Each row was made from one path, in order. Every step used is in the known rows, and no mark comes twice. Write each row's path.
Known rows:
malil-zofu-zilep-zakim-didet-pagozav: [ 17  12  19  16  -2 -13  28 -24   8  31 -21  -4  -8 -37 -10   4 -17  -6
 -10   3   9]
noto-zilep-zakim-didet-pagozav: [ 16   9  18  28  -2 -22  25 -13   9   4 -20   2   2 -28 -16  -3   0 -16
 -23   0  18]
lasa-noto-zilep-zakim: [ -9   0  -1   5 -11  -8  -6  -1   2   6   6   4   8  15   6  -7  -4   2
  -6  -8   0]
zilep-zofu-lasa-noto: [-21 -32 -14 -12  -6  12 -34   5 -20 -14  26   5  -5  22  24   3 -14  23
  32  -8 -24]
zakim-didet-pagozav: [ 16   5  24  18   7  -1  16 -10  19  -2  -7  -4 -14 -29  -8  16  -7 -16
 -12   9  16]
zakim-didet-zofu: [ 23  14   8   7  10   6  14  -7   6 -15  -7 -10  -3 -13  -6   0  17 -18
 -15   7  10]
malil-zofu-lasa-noto: [-16 -24  -5 -19  -5   7 -18  10   6   7  17  15 -13  18  14   3 -21  37
  14  -6 -21]
zofu-lasa-noto-zilep: [-20 -11   0 -12   1   6 -23  22   4  10  19   7  -4  27   4  -3 -11  30
  13   9 -14]
noto-zilep-zakim-didet: [ 12  11   7  19  -2 -24  27  -6   7   5 -11   7  20 -20  -9  -7  14 -10
 -17  -4   3]
lasa-noto-zilep-zakim-didet-zofu-malil: [ 10   5  -8  -4  -4 -23  -1   0 -15   5  10 -18   0  20 -11 -20  -7 -13
 -14   1  10]
pagozav-didet: [ -7   8   8  -9   4  -3  -6   8  21 -12   6  10 -14 -21   0  32   5 -10
   9  -2   6]
lasa-noto: [ -9  -6   2  -6  -1  13 -15   2  11  -3  20   0  -6  12  14  10 -13  -1
   7   1  -4]
didet-zakim: [  0  -7  12   6  -9  31  13  16  18   1  -3  18   1  -5   1  25 -10 -16
   9   1   7]
malil-zofu-zilep: [ -4   5  10 -14  -2  13  -1   4  13  38  -7   9   1  -5   5  19 -19   5
   5   4 -10]
lasa-noto-zilep-zakim-didet: [  7  11   5  20   0 -24  12  -6   2   5  11  -4   7   2  -7 -12   4   1
 -15  -5   0]
zakim-didet-zofu-zilep-noto: [ 12  18  14  17  14  13   0 -18 -12   5  -9 -19  -8  -9  -2  12  13 -10
 -14  13   0]
malil-zofu: [ -2 -11   6 -10  -9   4   3   1  18  11  -9  22   2  -5   8  20 -12  -1
  -6 -11  -5]
zakim-didet: [ 10   7  11   9   6  -5  18  -5  16  -5   2   2   5 -20   0  12   4 -11
  -5   5  -1]
zofu-zilep-zakim-didet: [ 10  22   7  12   2  -6  28 -17   0  17  -7 -10  12 -30   1  -4   7 -11
   6  14  -4]
rido-didet-zofu: [  6   3  -5 -13   6  16   2   1   2 -17 -17 -12  -6  -9  -6   6  -3 -13
   1   0  16]
rido-lasa: [ -8  -1  -5  -4   9   8   4  -4  22  -2  -1   2   9   8  -4  22   9 -16
  -6  -8   4]
noto-zilep: [-4  1  9 -3 -3  4 -4 14 14 13 -7 15 10  6 -1 13  0 -5 -7  0  0]

Which path is each row?
[-12 -14   0   4  -7   2 -33   8 -12   5  20   7   4  29   4   9 -15   2
   2 -19  -8]
lasa-noto-zilep-zofu
[ 14   1 -11   3   3  -3  21 -11 -11 -23 -14  -7   3 -19   6 -27  26   5
   2   8  -1]
zilep-zakim-didet-zofu-lasa
[  8   1 -13   3   4  -3   6 -12 -14 -23   7 -17  -8   2   7 -33  14  17
   5   6  -3]
zilep-zakim-didet-zofu-lasa-noto
[ 14   0 -10  -9  -7 -15  17 -10 -11  -9  -9 -13   5 -11   1 -11   3 -31
  -5   4  11]
zilep-zakim-didet-zofu-malil
[  3  14  -5  24  12 -28  15 -14  11   3  14 -10  11  16 -22  -6  15  -5
 -24 -16   5]
rido-lasa-noto-zilep-zakim-didet
[ -6 -15   2   2  -9   1 -19   8  -8   4  -1  19  16   9   3  14  -5  -9
   1 -17  -7]
noto-zilep-zofu
[ -2  -2  -4  12   3 -22   8   2  -4   1  13   0   3   4  -2 -23   5  28
   2   4 -12]
zofu-lasa-noto-zilep-zakim-didet
[ -8 -10  -9 -20   5  25 -23   8  -6 -17  14  -8 -17  25  13 -13  -1  19
  15  12  -5]
didet-zofu-lasa-noto
[-20 -26  -8 -18 -15  -9 -44  18 -20  15  26   4   2  41   4  14 -35  -6
  14 -15 -12]
lasa-noto-zilep-zofu-malil
[-11  -7  12  -1  -4  11 -13 -11  -1  30 -11  12  -2  -3  10  30 -13   7
  -3  -4 -16]
malil-zofu-zilep-noto
[-11   7 -11 -12   0  -7 -21  11 -10 -18   9  -2 -19  10  -6 -17  16  24
   6  -1   6]
pagozav-didet-zofu-lasa-noto-zilep-zakim
[-17 -31 -12 -12  -7  11 -19   5 -16 -14   5  15   5   2  22   7  -4  12
  29  -6 -21]
zilep-zofu-lasa
[-11  -4 -20 -11  -1  -1  -8   7 -20 -11  -5 -14  -5  15  -7 -28  -5  25
   9  -3   5]
rido-didet-zofu-lasa-noto-zilep-zakim
[-12   3 -12   5   2 -11  -3  -7   9   8   9  -2  13  30 -11  -1   7  -4
 -16 -19   6]
rido-lasa-noto-zilep-zakim
[ 12   7  -5   7   3 -10  17   2 -10  -8 -17  -2   9  -7  -9 -30  26  12
 -11   6   2]
noto-zilep-zakim-didet-zofu-lasa
[ 11   1   0  -5  13  10   9   4  -2 -18  -4  -5  -7  -8   0 -11  20   9
   2  15  -2]
zakim-didet-zofu-lasa
[ -7  -3 -15  -9  -6   4 -15   7 -15  -6   0  -4  -1  26   6 -32   9  23
   0   2  -1]
didet-zofu-lasa-noto-zilep-zakim
[ 24  13  -2  11   2  -5  26 -20  -3 -21 -18  -9   8 -21   3 -17  26 -21
 -18   0  13]
zilep-zakim-didet-zofu
[ -4   4  -3 -33  -1  -1 -20  15   4 -11   4  -3 -22  -4  -4  24  -4 -25
   9   6  17]
pagozav-didet-zofu-malil
[  4  21  -5  -7  -3  20   6 -11 -10   9 -20 -14   8  -8  10 -11  10 -17
   4  14   8]
didet-zofu-zilep-zakim
[ 12  20  17  20   6  -4  26 -21   3  20 -15 -16  -5 -40  -7   2  -7 -15
  -1  18  14]
zofu-zilep-zakim-didet-pagozav
[-17 -25  -7  -7  -7   4 -22  18 -15   3   2  20  11  14   9   4  -2  17
  18  -8 -19]
noto-zilep-zofu-lasa
[  7   8   3   1  16   1  -9  15  -4  -3  15 -11 -14  22 -13 -20   7  26
  -7  10  -3]
zakim-didet-zofu-lasa-noto-zilep
[ -2  -5   4   4  -2  25  19  16  14  -2  -9  10  -5 -19 -14  28 -22 -12
  15  -4  13]
rido-didet-zakim
